What can hang from each mark:
feno: lapebu
febef: lapebu redisir vopof
nemato: lapebu redisir
kita: febef
fenipu: lapebu redisir
redisir: fenipu feno
nule: fenipu
lapebu: fenipu nemato

Each row was made from one small tree. The marks that hang from a mark follow it in brackets, in alphabetical order. Every link used is in the known rows. Write each row's tree.
Known rows:
febef(lapebu): [ 0.03 -0.04  0.03 -0.09  0.12  0.14  0.04 -0.01  0.27  0.05  0.03  0.23
  0.00  0.03  0.06 -0.01 -0.03  0.12  0.20 -0.03 -0.09 -0.07]
fenipu(lapebu(nemato) redisir(feno)): [-0.14 -0.26  0.07  0.01  0.03  0.02 -0.19 -0.29 -0.10  0.12 -0.04  0.31
  0.25  0.15  0.15 -0.11  0.08  0.13 -0.16  0.08  0.10 -0.04]
nemato(lapebu redisir): [ 0.05 -0.08  0.29 -0.10  0.26  0.19  0.02 -0.03 -0.14 -0.14  0.32  0.49
  0.12 -0.28 -0.23 -0.07  0.15  0.05  0.02  0.36  0.32 -0.02]
fenipu(lapebu): [-0.15 -0.16  0.13 -0.06  0.16  0.24 -0.02 -0.08 -0.08  0.13  0.05  0.11
  0.16 -0.04  0.09  0.00  0.09  0.07 -0.08  0.14 -0.13 -0.01]
febef(redisir(fenipu)): [-0.22 -0.02  0.11 -0.02 -0.12  0.00  0.07 -0.05  0.06  0.03  0.13 -0.23
 -0.04 -0.03 -0.03 -0.10  0.02  0.09  0.03  0.19 -0.04 -0.06]
fenipu(redisir(feno)): [-0.15 -0.13  0.03 -0.01  0.06 -0.06 -0.09 -0.14  0.01  0.00 -0.05  0.72
 -0.09 -0.22  0.12 -0.14  0.14  0.14  0.01  0.14  0.16 -0.07]
feno(lapebu(nemato)): [-0.05 -0.11  0.08  0.10  0.05 -0.08  0.03 -0.10 -0.01  0.01  0.02  0.15
  0.11 -0.05 -0.20 -0.06  0.07  0.11  0.21  0.00 -0.09 -0.07]
feno(lapebu(fenipu(redisir))): [-0.17  0.07  0.14  0.15  0.04 -0.19  0.05  0.02  0.19 -0.04 -0.08  0.40
  0.06 -0.25 -0.11 -0.07  0.15  0.20  0.23 -0.03  0.02 -0.01]
febef(lapebu redisir vopof): [-0.02 -0.07 -0.05  0.15  0.07  0.15  0.11  0.01  0.14  0.13 -0.01 -0.50
  0.00 -0.02  0.13 -0.10 -0.12 -0.02 -0.01 -0.15  0.25 -0.05]
nule(fenipu(lapebu(nemato) redisir(feno))): [-0.11 -0.07  0.06  0.13 -0.08 -0.06 -0.19 -0.22 -0.19 -0.06 -0.01  0.19
  0.13  0.04  0.09 -0.02  0.12  0.11  0.01  0.08 -0.34 -0.11]
nemato(lapebu(fenipu) redisir): [ 0.02  0.01  0.32 -0.17  0.15  0.13  0.03  0.04 -0.03 -0.15  0.22  0.46
  0.16 -0.22 -0.30 -0.01  0.17  0.11  0.04  0.26  0.41  0.08]
lapebu(fenipu(redisir) nemato): [-0.13  0.00  0.06 -0.07 -0.31 -0.22 -0.09 -0.07  0.19  0.07 -0.12  0.02
  0.15  0.28 -0.09  0.04  0.06  0.20  0.09  0.01 -0.02  0.13]
febef(redisir vopof): [-0.17 -0.11 -0.02  0.15  0.01  0.11  0.10  0.01 -0.14  0.12  0.00 -0.43
 -0.08 -0.21  0.06 -0.10  0.00 -0.06 -0.14  0.04  0.25  0.01]
kita(febef(lapebu(nemato))): [-0.05 -0.10  0.08 -0.16  0.06  0.15  0.03 -0.13  0.03 -0.02  0.02 -0.17
  0.22  0.07 -0.07 -0.01  0.05  0.07  0.07 -0.07 -0.09 -0.02]
febef(lapebu(nemato(redisir)) vopof): [ 0.14 -0.05  0.01 -0.03  0.13  0.09  0.03  0.02  0.12  0.17 -0.01 -0.21
  0.11  0.20 -0.06 -0.04 -0.11 -0.03  0.05 -0.21  0.38 -0.03]
febef(vopof): [-0.11 -0.06  0.01 -0.03  0.17  0.11  0.11  0.06 -0.11  0.15 -0.06  0.00
 -0.14 -0.26  0.01 -0.09  0.08 -0.07 -0.04 -0.04  0.25 -0.05]
nule(fenipu(redisir)): [-0.14  0.08  0.06  0.21 -0.09 -0.17 -0.09 -0.06 -0.04 -0.13  0.02  0.27
 -0.09 -0.20  0.10 -0.02  0.12  0.11  0.17  0.16 -0.48 -0.12]
nule(fenipu(lapebu redisir(feno))): [-0.15 -0.03  0.08  0.14  0.01 -0.02 -0.16 -0.16 -0.17 -0.09 -0.01  0.35
  0.05 -0.14  0.14 -0.04  0.16  0.12  0.02  0.11 -0.32 -0.13]
kita(febef(redisir vopof)): [-0.22 -0.11  0.07  0.02  0.07  0.17  0.11 -0.06 -0.23  0.00  0.01 -0.49
  0.09 -0.27 -0.03 -0.09  0.11 -0.05 -0.16  0.00  0.17  0.02]
febef(redisir): [-0.17 -0.13  0.03  0.09 -0.09  0.11  0.03 -0.07 -0.04  0.02  0.11 -0.14
 -0.02 -0.12  0.04 -0.03  0.02  0.09 -0.02  0.25 -0.10  0.03]
redisir(feno(lapebu(fenipu))): [-0.11 -0.11  0.07 -0.17  0.11  0.07  0.00 -0.11 -0.05 -0.05 -0.11  0.77
 -0.05 -0.26 -0.19 -0.07  0.21  0.17  0.09 -0.07  0.37 -0.03]
febef(lapebu(fenipu(redisir(feno)) nemato)): [ 0.03 -0.03  0.02 -0.13 -0.12 -0.06 -0.07 -0.10  0.37  0.06 -0.11  0.18
  0.14  0.32 -0.01  0.01 -0.03  0.21  0.18 -0.17  0.10  0.02]
redisir(feno): [-0.09 -0.20  0.01 -0.28  0.11  0.20 -0.04 -0.14 -0.15  0.01 -0.04  0.73
 -0.13 -0.21 -0.06 -0.06  0.18  0.11 -0.02  0.08  0.30 -0.06]
redisir(feno(lapebu(fenipu nemato))): [-0.07 -0.16  0.04 -0.18  0.02  0.04 -0.03 -0.16 -0.07 -0.02 -0.11  0.61
  0.03 -0.08 -0.24 -0.06  0.18  0.17  0.08 -0.10  0.34 -0.02]

Which tree is each row?
[-0.07  0.04  0.30 -0.14  0.14  0.08 -0.01  0.03  0.01  0.03  0.20  0.28
  0.14  0.00 -0.18 -0.04  0.05  0.08  0.01  0.25  0.28 -0.02] : nemato(redisir(fenipu(lapebu)))
[ 0.00 -0.12  0.13 -0.25 -0.06  0.01 -0.09 -0.14 -0.08  0.04  0.11  0.24
  0.12  0.26 -0.29 -0.03  0.03  0.10  0.02  0.12  0.33 -0.01] : lapebu(nemato(redisir(fenipu feno)))
[-0.15 -0.14  0.15 -0.41  0.06  0.09 -0.04 -0.24 -0.07  0.12  0.00  0.34
  0.08  0.20 -0.13 -0.14  0.14  0.11 -0.07 -0.06  0.34 -0.17] : redisir(fenipu(lapebu(nemato)) feno)
[ 0.02 -0.06  0.34 -0.33  0.27  0.14  0.02 -0.11 -0.14 -0.16  0.29  0.71
  0.06 -0.22 -0.33 -0.18  0.20  0.08  0.00  0.24  0.66 -0.14] : nemato(lapebu redisir(fenipu feno))
[-0.09 -0.01  0.11  0.04 -0.07 -0.14  0.03 -0.04  0.11  0.01 -0.07  0.12
  0.16  0.02 -0.26  0.00  0.10  0.17  0.23 -0.08 -0.01  0.03] : feno(lapebu(fenipu nemato))
[ 0.00 -0.09  0.14  0.12  0.08 -0.07 -0.01 -0.07 -0.03 -0.02  0.08  0.22
  0.17 -0.04 -0.27 -0.04  0.05  0.11  0.19  0.07  0.07 -0.03] : feno(lapebu(nemato(redisir)))
[-0.23 -0.03  0.10  0.07  0.04  0.06  0.13 -0.02 -0.07  0.17  0.03 -0.61
  0.02 -0.06  0.05 -0.17  0.01 -0.06 -0.17 -0.04  0.29 -0.08] : febef(redisir(fenipu(lapebu)) vopof)
[-0.07 -0.04  0.07 -0.10  0.23  0.18  0.12 -0.03 -0.01  0.03 -0.04 -0.22
  0.10 -0.17 -0.01 -0.07  0.08 -0.03 -0.01 -0.20  0.18 -0.05] : kita(febef(lapebu vopof))
[-0.21 -0.12  0.06 -0.07  0.07  0.13  0.08 -0.11 -0.18  0.15 -0.02 -0.30
 -0.02 -0.09  0.01 -0.20  0.06 -0.04 -0.23 -0.10  0.55 -0.10] : febef(redisir(fenipu(lapebu) feno) vopof)
[-0.24 -0.06  0.15  0.00 -0.07  0.06  0.05 -0.09  0.02  0.07  0.13 -0.31
  0.08  0.04  0.02 -0.09  0.02  0.08 -0.05  0.17 -0.06 -0.06] : febef(redisir(fenipu(lapebu)))
[-0.12  0.03  0.05  0.19 -0.02 -0.16 -0.10 -0.12 -0.10 -0.17 -0.02  0.51
 -0.08 -0.28  0.03 -0.07  0.17  0.13  0.17  0.08 -0.29 -0.16] : nule(fenipu(redisir(feno(lapebu))))
[-0.17 -0.02  0.21 -0.23  0.01 -0.01  0.02 -0.12  0.07  0.15  0.08 -0.10
  0.12  0.24 -0.08 -0.09  0.06  0.08  0.03  0.03 -0.04 -0.13] : redisir(fenipu(lapebu(nemato)))
[ 0.00  0.03  0.38 -0.20  0.24  0.07  0.07 -0.02 -0.03 -0.13  0.34  0.41
  0.09 -0.19 -0.29 -0.14  0.15  0.06  0.06  0.29  0.39 -0.12] : nemato(lapebu redisir(fenipu))
[ 0.07 -0.17  0.26 -0.23  0.30  0.26 -0.02 -0.12 -0.24 -0.16  0.26  0.79
  0.08 -0.32 -0.27 -0.11  0.20  0.07 -0.05  0.29  0.60 -0.05] : nemato(lapebu redisir(feno))
[ 0.00 -0.06  0.19 -0.11  0.15  0.11 -0.05 -0.01 -0.08 -0.08  0.06  0.78
  0.07 -0.23 -0.30 -0.02  0.13  0.15  0.04  0.15  0.55  0.05] : nemato(redisir(feno(lapebu(fenipu))))
[-0.02 -0.03  0.18  0.07  0.07 -0.12  0.02 -0.07  0.02 -0.02  0.10  0.18
  0.16  0.00 -0.30 -0.08  0.05  0.12  0.21  0.04  0.09 -0.08] : feno(lapebu(nemato(redisir(fenipu))))
[-0.05  0.03 -0.01  0.08 -0.04  0.09  0.12  0.07  0.26  0.11 -0.10 -0.53
  0.05  0.05  0.07 -0.04 -0.09  0.04  0.00 -0.24  0.33  0.06] : febef(lapebu(fenipu) redisir vopof)
[-0.04 -0.23  0.14 -0.12  0.08  0.23 -0.12 -0.17 -0.19  0.13  0.08  0.11
  0.31  0.20 -0.07  0.02  0.04  0.08 -0.14  0.15  0.14  0.04] : fenipu(lapebu(nemato(redisir(feno))))
[-0.27 -0.07  0.18 -0.09  0.01  0.13  0.08 -0.13 -0.12 -0.04  0.10 -0.40
  0.19 -0.10 -0.05 -0.08  0.12  0.05 -0.10  0.10 -0.05 -0.02] : kita(febef(redisir(fenipu(lapebu))))
[-0.14 -0.11  0.05  0.10  0.11 -0.12 -0.07 -0.15  0.02 -0.03 -0.05  0.75
 -0.05 -0.29  0.06 -0.17  0.15  0.16  0.07  0.08  0.17 -0.11] : fenipu(redisir(feno(lapebu)))
[-0.01 -0.03 -0.05  0.07 -0.17  0.03  0.07  0.00  0.23  0.15 -0.10 -0.76
  0.16  0.30  0.00 -0.02 -0.14  0.04 -0.01 -0.29  0.30  0.08] : febef(lapebu(fenipu nemato) redisir vopof)
[-0.16  0.03  0.11  0.23 -0.02 -0.07 -0.12 -0.10 -0.09 -0.07  0.03  0.14
  0.08 -0.12  0.17 -0.02  0.12  0.10  0.06  0.15 -0.51 -0.11] : nule(fenipu(lapebu redisir))
[-0.07 -0.02  0.07 -0.17  0.06  0.10  0.09 -0.03  0.04  0.05 -0.12 -0.40
  0.21  0.06 -0.11 -0.01  0.06  0.01  0.00 -0.29  0.22  0.03] : kita(febef(lapebu(fenipu nemato) vopof))
[-0.12 -0.02  0.11 -0.19  0.07  0.10  0.02 -0.09  0.13 -0.08 -0.08  0.15
  0.16 -0.08 -0.03 -0.03  0.13  0.14  0.05 -0.12  0.13  0.01] : kita(febef(lapebu(fenipu(redisir(feno)))))
[-0.09 -0.04  0.08  0.07 -0.07  0.05 -0.10 -0.13 -0.19 -0.02  0.04 -0.11
  0.14  0.07  0.00  0.06  0.09  0.07  0.06  0.10 -0.52 -0.08] : nule(fenipu(lapebu(nemato)))
[-0.19 -0.20  0.10  0.03  0.16  0.08 -0.14 -0.22 -0.07  0.09 -0.04  0.54
  0.14 -0.09  0.21 -0.13  0.14  0.13 -0.15  0.13  0.13 -0.06] : fenipu(lapebu redisir(feno))
[-0.15 -0.21  0.02  0.06  0.00  0.12  0.00 -0.15 -0.13 -0.05  0.04  0.19
 -0.01 -0.22 -0.06 -0.10  0.09  0.12 -0.02  0.13  0.18 -0.03] : febef(redisir(feno(lapebu)))
[-0.13 -0.06  0.03 -0.16 -0.28 -0.17 -0.12 -0.13  0.13  0.05 -0.16  0.23
  0.13  0.26 -0.11  0.01  0.10  0.22  0.04 -0.04  0.16  0.12] : lapebu(fenipu(redisir(feno)) nemato)
[-0.24 -0.09  0.10 -0.14  0.08  0.14  0.12 -0.12 -0.23 -0.02 -0.01 -0.33
  0.04 -0.23 -0.10 -0.16  0.15 -0.04 -0.18 -0.09  0.39 -0.06] : kita(febef(redisir(fenipu feno) vopof))
[-0.05 -0.19  0.16 -0.06  0.06  0.19 -0.10 -0.13 -0.14  0.14  0.10 -0.03
  0.32  0.22 -0.05  0.04  0.02  0.07 -0.10  0.18  0.01  0.05] : fenipu(lapebu(nemato(redisir)))
